Each row comes from the steps of one path. Every step used is in the known rows, and no mark comes twice. Write the path behind each row, first mark first.
Known rows:
j/c/d: [ -0.1  -9.2   4.1  15.3 -11.1  -8.1   8.1   0.0   4.0   5.2   0.1 -18.3
 -21.5  -2.9   5.4 -19.4 -11.8 -12.6 -23.8  15.2 -11.2 -15.8  -6.0  -4.4]
c/d/l: [-29.4 -19.6  14.7  17.1  28.6  -0.3  15.9  16.1  17.6  -8.6  15.2 -29.3
  -5.0   0.7   9.4   3.6 -49.7  23.1 -29.3  32.2 -19.4   0.9   3.7 -33.4]
n/s/c/d: [-20.5  -8.6  -2.4   1.8   8.9 -19.0  -1.1  -2.1  -0.4 -42.9 -11.8  10.1
 -24.1 -17.5  30.3   7.9  -8.1 -21.8  -5.2  18.9  22.4  17.2  10.1 -13.1]
j/c/d/n: [ -1.1 -14.0  15.0  23.2  -1.1  -9.1   8.2   5.7  -5.6   7.3  -1.6   2.2
 -19.4  15.9  20.6 -27.4 -18.1  27.5 -15.8   9.5 -14.2 -21.3 -28.8   4.0]
j/c/s/n/d: [  6.6  12.1 -20.0  -6.3 -66.3  -6.5  -9.4 -22.5  11.1  38.6 -16.0  -8.5
  32.6   2.2 -39.9   4.6  35.3 -25.5  52.6   8.2  11.6 -10.5 -21.7   2.8]
s/n/d: [ -1.1  -2.3  13.5   4.3 -24.2  11.9   8.4 -32.9  -9.5  17.9 -14.4 -34.9
  35.5 -10.6 -17.3  30.4  25.6   7.8  38.0 -16.3 -18.9  -8.8  -6.2 -15.3]
a/d/n: [  8.5  18.1  17.1  24.4  23.6 -18.7 -17.6  -1.3  -6.3  -2.2  -0.8  -7.0
  17.7  -4.5   1.9  -0.9  -0.5  54.6  -7.6 -13.9 -28.0 -20.6 -21.7  -9.3]
f/c: [  4.1  -3.3  12.2  10.7  28.9  14.9   7.4 -37.6  -1.2   1.7  29.7 -18.7
 -16.4  -7.6  -0.7   9.3   6.9   0.6   6.3  -9.3 -27.7   3.4   6.8  -6.9]
c/s/n/d/a: [  4.7   8.9 -34.0 -18.2 -58.5  18.9   5.3   8.1   5.5  32.6   2.3 -24.0
  53.4   5.8 -17.3   4.7  34.3 -16.3  37.6  -5.8  -1.0   3.5  10.8  19.7]
f/c/d: [-13.4 -22.7  18.2 -10.6   8.3  20.3  14.2 -15.4   5.9  -5.2  19.0 -19.7
 -16.8 -15.5  12.3  -3.8 -14.9   2.4 -28.6 -12.5 -19.8   8.5  12.5  -6.7]
j/c/s/a: [ 18.5   2.2 -20.4   3.3 -12.8  -4.8  -4.2   6.8  11.1  19.0  -3.8  27.3
 -28.8  23.5 -23.9 -23.1  14.8 -40.5  23.5  16.2  30.7 -18.8  -6.6  22.5]
n/d: [ -1.3  -1.3  11.2  15.9  -1.1  12.8  -1.8 -21.0  -8.0   6.5   6.8 -38.6
   7.6  -3.1 -14.2  21.1  14.5   3.0  -3.6 -13.0 -22.2 -22.1   1.3 -19.6]
f/c/s/a/d/g: [ -2.2   3.3  12.1 -34.3  27.1  30.6 -16.9  -7.1  24.0   6.0 -11.2  22.6
   8.8 -12.3 -21.1  -0.3  20.8   0.9   0.1 -30.0  -3.8  -8.2   2.8   4.7]
a/d/l: [ -6.5  15.6   3.1  20.5  45.1 -27.7 -19.0   2.6  19.0  -3.4   8.0 -26.8
  18.9 -11.7 -10.2  15.4 -18.4  30.1 -13.8  20.5 -33.9  -0.6   3.1 -44.5]
c/s/a/d/g: [  1.5  10.3   8.5  -9.3  15.0  17.7 -14.8  16.7  17.3   1.4 -20.9  11.7
  18.1  -3.9 -26.1  -0.1  11.2   3.9  -2.7 -17.0   6.5 -29.9  -7.6   3.0]
a/s/c: [ 22.2  17.4   8.7  19.6  -1.0 -26.4 -21.2 -15.7 -40.9 -10.1   7.7  21.4
 -20.7  13.5 -16.4  12.9 -10.0  -8.8  -0.8  11.8  29.4   5.2  -1.8 -12.8]
j/c/s/a/d: [ 24.0  19.4 -25.8 -15.4 -16.7 -26.4 -25.7  14.3  24.6  19.8 -24.2  26.6
  -5.3   1.1 -31.6 -22.6  24.4 -30.2   0.9   2.7  24.9 -17.0   0.5  15.1]
s/a/d/g: [  4.8   2.3  29.5   3.4  52.1  17.3  -4.0  -4.8   2.6  -5.0 -28.2  -0.2
   7.3 -13.7  -7.2   7.1  14.8  18.3 -11.1 -25.4 -25.4 -28.9   0.4  -9.8]
f/c/d/a/s/n: [  8.5   0.9  -8.4 -36.6 -26.5   5.4  19.0  -3.3 -14.8  12.2   4.1   9.0
  16.8  -9.0  14.1  -5.0  -6.6  -1.2  -6.0 -23.8  -6.0  53.8   7.1  32.4]
j/c/s: [ 13.0  16.2 -22.2  24.4 -25.7 -12.2 -12.2  -3.9   9.1  16.6  16.8  -2.6
  -8.3  12.8 -23.5 -15.3   4.1 -27.0  20.1  28.2  15.5 -20.1 -16.6   5.3]
f/c/s: [  0.0   4.7  -8.1  -1.0  -5.0  15.7  -4.3 -16.7  13.1   7.0  37.0  -4.5
  -3.9   2.2 -18.3   0.6  -1.8 -14.6  17.2   1.9   4.0   2.8   2.1   4.2]
s/a/d: [ 17.0   5.5   8.5  -5.4  25.2  -8.7  -8.1   1.6   6.6  -2.0 -21.0   1.0
  -4.8 -13.8 -11.1   3.7  17.6   1.9 -13.2 -20.2  -6.9 -14.7  12.5  -1.6]
s/c/d: [ -7.2 -25.7  11.3  -0.4  -7.3  -1.1   3.9   6.1 -11.7 -17.0   2.5  -9.1
 -19.3  -5.7   7.9  -7.6 -11.1  -6.1 -27.3  19.4  11.3  -9.0  22.2 -20.3]

Write each row's path:
[ -7.9   1.7  -5.4 -32.2 -46.0  23.6  -4.1 -35.3  12.6  30.6   3.6 -10.9
  34.6 -10.3 -32.9  22.4  31.6 -10.3  48.0 -19.8   2.6  12.6  -2.6   1.6]
f/c/s/n/d
[ -3.8   7.6  -7.1  -8.4 -58.9  11.6  -3.0 -13.4   4.5  24.4  -9.4 -20.2
  46.3  -2.6 -36.9  23.2  22.3  -5.6  47.5  -6.9  11.5  -8.3 -11.1  -3.8]
c/s/n/d
[ 13.3  11.2  -1.6 -11.2  -0.7 -10.2 -17.9  29.7  13.4   6.3 -17.6  35.8
   8.3  14.0 -14.2 -13.8   4.4  29.4   3.6 -17.5  21.5 -18.4 -14.5  16.9]
c/s/a/d/n
[  4.7  -4.3  26.6   5.0  -9.2 -23.0 -12.2  12.8 -37.8 -16.5  -6.1  42.2
 -22.3  20.9  11.2  -5.9 -36.7  35.0 -28.1   4.6  30.2   4.3 -21.2  -1.1]
a/s/c/d/n
[ 14.1  14.4 -47.3 -16.5 -65.3   1.0  -1.2   2.5   9.2  48.7  -4.2 -12.0
  39.9  11.6 -21.1 -14.0  47.0 -33.8  44.4   9.0  -3.7  -1.2   0.7  24.6]
j/c/s/n/d/a
[ -0.4   2.6   8.9  22.4  56.7  -7.4  10.5  -3.1  -1.5 -25.9 -17.6  39.4
 -32.8  14.3  34.9   8.6   4.9  17.4  37.1 -12.3   7.0   3.0 -26.4  20.0]
d/n/s/a
[-11.4 -30.2  25.1   7.2   2.8  -4.3   4.0  13.8 -19.8 -12.8   0.6  12.9
 -18.1  12.2  23.8 -14.4 -20.0  34.2 -19.2  12.4   7.0 -13.0  -1.4 -14.1]
s/c/d/n
[-13.8  -2.9  34.2  23.9  24.7  41.4   1.6 -28.6 -12.2   4.2   0.1 -41.6
  18.7  -3.0 -10.1  26.8  14.5  17.8  -1.9 -18.6 -39.5 -36.9 -14.1 -28.9]
n/d/g
[-23.5  -1.9  11.3  18.8  21.5 -10.9  10.0   7.7   1.8 -34.0  -5.3   7.9
 -13.8  -2.9  46.8   3.1 -27.9  31.2   1.2  -2.2  -3.1   6.9 -33.6   6.1]
c/d/n/s
[ -6.1 -22.5  -8.2 -19.0   9.8  28.8  25.3   5.2   5.3   3.2  31.4 -21.7
  -9.8  -8.1  31.4 -22.3  -2.0  -8.4 -34.6 -11.8 -34.0  19.5  33.0  16.4]
f/c/d/a
[  6.3  16.1 -26.0 -13.2  16.5 -36.1 -25.6  22.9  42.1  23.8 -15.3  27.7
  -6.1   7.3 -29.7 -15.1  -0.6 -16.2   2.7  31.4  14.1  -4.5   1.6  -9.7]
j/c/s/a/d/l
[-11.0  -7.1 -29.4  -5.8   9.6 -13.3   8.9  22.3   1.0 -33.5   1.4   6.1
 -18.1  -8.3  49.7 -10.9   4.7 -31.7 -13.8  22.2   6.7  27.5  30.8   9.4]
n/s/c/d/a
[ -2.5 -14.8 -11.4   4.6  -5.2  15.9  25.4  29.1  -0.9  -3.1  19.1 -33.1
   0.5  -0.6  27.8 -23.9 -11.7  -4.3 -38.6   2.4 -22.4  -0.3  22.4  12.6]
c/d/a
[ 12.8   7.5 -11.8 -10.2 -40.0  -6.2  20.0  19.3 -22.0   5.3  -8.7  -0.6
  26.4   0.0   9.4  -3.2 -17.4   4.8  -8.1 -11.3   5.1  32.6  -3.1  29.3]
c/d/a/s/n
[  0.1   1.0  -8.3 -13.0 -29.1  13.7   4.9 -28.3  13.7  18.1  15.7  -0.7
  23.3  -6.0 -23.0   8.9  11.9  -6.7  58.1  -3.0   9.1  18.1  -7.3   8.4]
f/c/s/n
[-33.5 -10.9  20.1   7.8  34.7   6.1   2.5  -7.0  -4.6 -44.1 -19.4   4.7
 -12.2 -17.1  34.0  12.8  -7.2  -5.7  -1.3  14.5   3.8   1.9  -5.1 -19.9]
n/s/c/d/g
[ -1.3 -26.4 -14.2  -6.7  -7.8   6.0  11.9  30.8 -10.9  -8.7  14.2 -10.7
 -11.1   2.3  26.4 -25.7   1.8 -15.8 -34.4  20.3  -4.0   3.4  42.6   2.4]
s/c/d/a
[ 21.0  25.8   9.8  19.5 -20.8 -18.6  -0.5 -24.8 -30.5   3.0  -8.0   4.8
  19.0   2.5 -21.2  27.5 -10.9  11.4  38.7  -8.9  12.5  17.2 -29.6   5.6]
a/s/n
[ 13.1   9.5 -11.7   1.7 -17.8  -3.7   8.8  27.3 -22.5  -3.2  14.1  -4.4
  -1.4   9.5  14.8 -14.2 -29.9  -2.3 -48.2  -6.7   3.3  17.0   4.2  23.3]
c/d/a/s
[  7.6  -2.6  12.9  -2.4 -22.2 -21.8 -11.7   6.1 -31.1 -18.1  -4.0  19.0
 -22.2   4.4  -3.3   3.0 -30.2  -5.3 -37.0   9.2  34.4  10.2   1.5 -10.4]
a/s/c/d
[  9.8  -3.5  -8.4   1.2  -7.1  14.3   4.8  13.2  10.4   4.5   3.1  16.2
 -16.1  18.1 -21.8  -5.5  -0.3 -21.5  15.9   2.7  33.1 -16.2   2.0  15.3]
c/s/a
[  1.3   6.2  -3.8  14.2  46.6  -4.1  10.5 -11.0   5.9 -28.5 -15.6  18.6
 -32.4  -1.0  18.9  16.0  10.4 -24.8  31.0  -6.6  11.4   7.9  -3.0  12.2]
n/s/a
[  9.2   3.7  -9.7 -22.8  -5.3   7.3   7.9   5.7 -15.0   2.1  25.2   4.8
 -10.9   0.4  18.8 -15.1 -21.5  -6.9 -46.3 -21.0  -9.9  40.0  15.4  28.7]
f/c/d/a/s
[-13.4  19.1 -10.5   0.5  74.4 -36.6 -12.3   5.7  35.1 -25.5 -26.5  19.2
  -8.3 -18.4  13.6  23.8  -4.2   1.4   9.4   9.3  -5.0  23.8   3.2 -20.4]
n/s/a/d/l
[-26.6 -30.2  11.0   6.1  24.0 -12.4   3.4  17.8   5.4 -13.0   8.9  -8.7
 -17.9   3.4  10.4  -0.3 -38.1   9.9 -25.2  50.0   0.0   4.9  23.8 -46.3]
s/c/d/l
[  2.1   2.4 -32.0 -42.5 -45.7  28.9   6.9 -13.5  13.7  39.0  13.0 -14.2
  44.6  -1.9 -14.9   3.2  42.8 -21.2  39.0 -18.4 -12.4  24.1  20.5  22.4]
f/c/s/n/d/a
[-11.1 -19.1  28.2  21.6   7.5   7.7  15.5  13.5  -8.1  -8.4   5.0  -8.8
  -7.6  10.0  23.9 -11.2 -32.0  48.1 -21.9  -3.7 -13.4 -16.3 -20.5  -1.3]
c/d/n
[ -6.1  11.4  -8.3  24.1  29.8 -23.8  -9.2 -22.7  -5.2 -38.7   0.7  11.8
 -24.3  -8.1  18.6  19.3  13.1 -23.2  31.3  22.0  15.3  11.5   3.7 -16.5]
n/s/c
[ 24.0  25.5 -15.8   4.9 -14.2   1.5  -6.4  -1.6 -28.8  14.1  13.6 -10.6
  13.4  14.7  -7.0  10.1   8.3  -6.0 -22.3 -21.8 -13.5   7.1   3.9  14.4]
n/d/a/s
[  8.5   4.4   0.7 -35.4  13.8   1.0 -18.0   6.4  19.4  11.8  -5.8  46.5
  -2.9   4.9 -10.0 -13.6  13.7  23.1   5.6 -29.3  11.2   0.7  -3.9  21.2]
f/c/s/a/d/n
[-22.5 -30.1  36.4  10.1  16.9  23.3   6.4   1.2 -13.2 -18.9  -3.4 -12.6
  -8.1  -6.4  10.2  -2.3 -11.4  10.4 -24.5  14.0  -7.5 -23.3   5.7 -28.3]
s/c/d/g
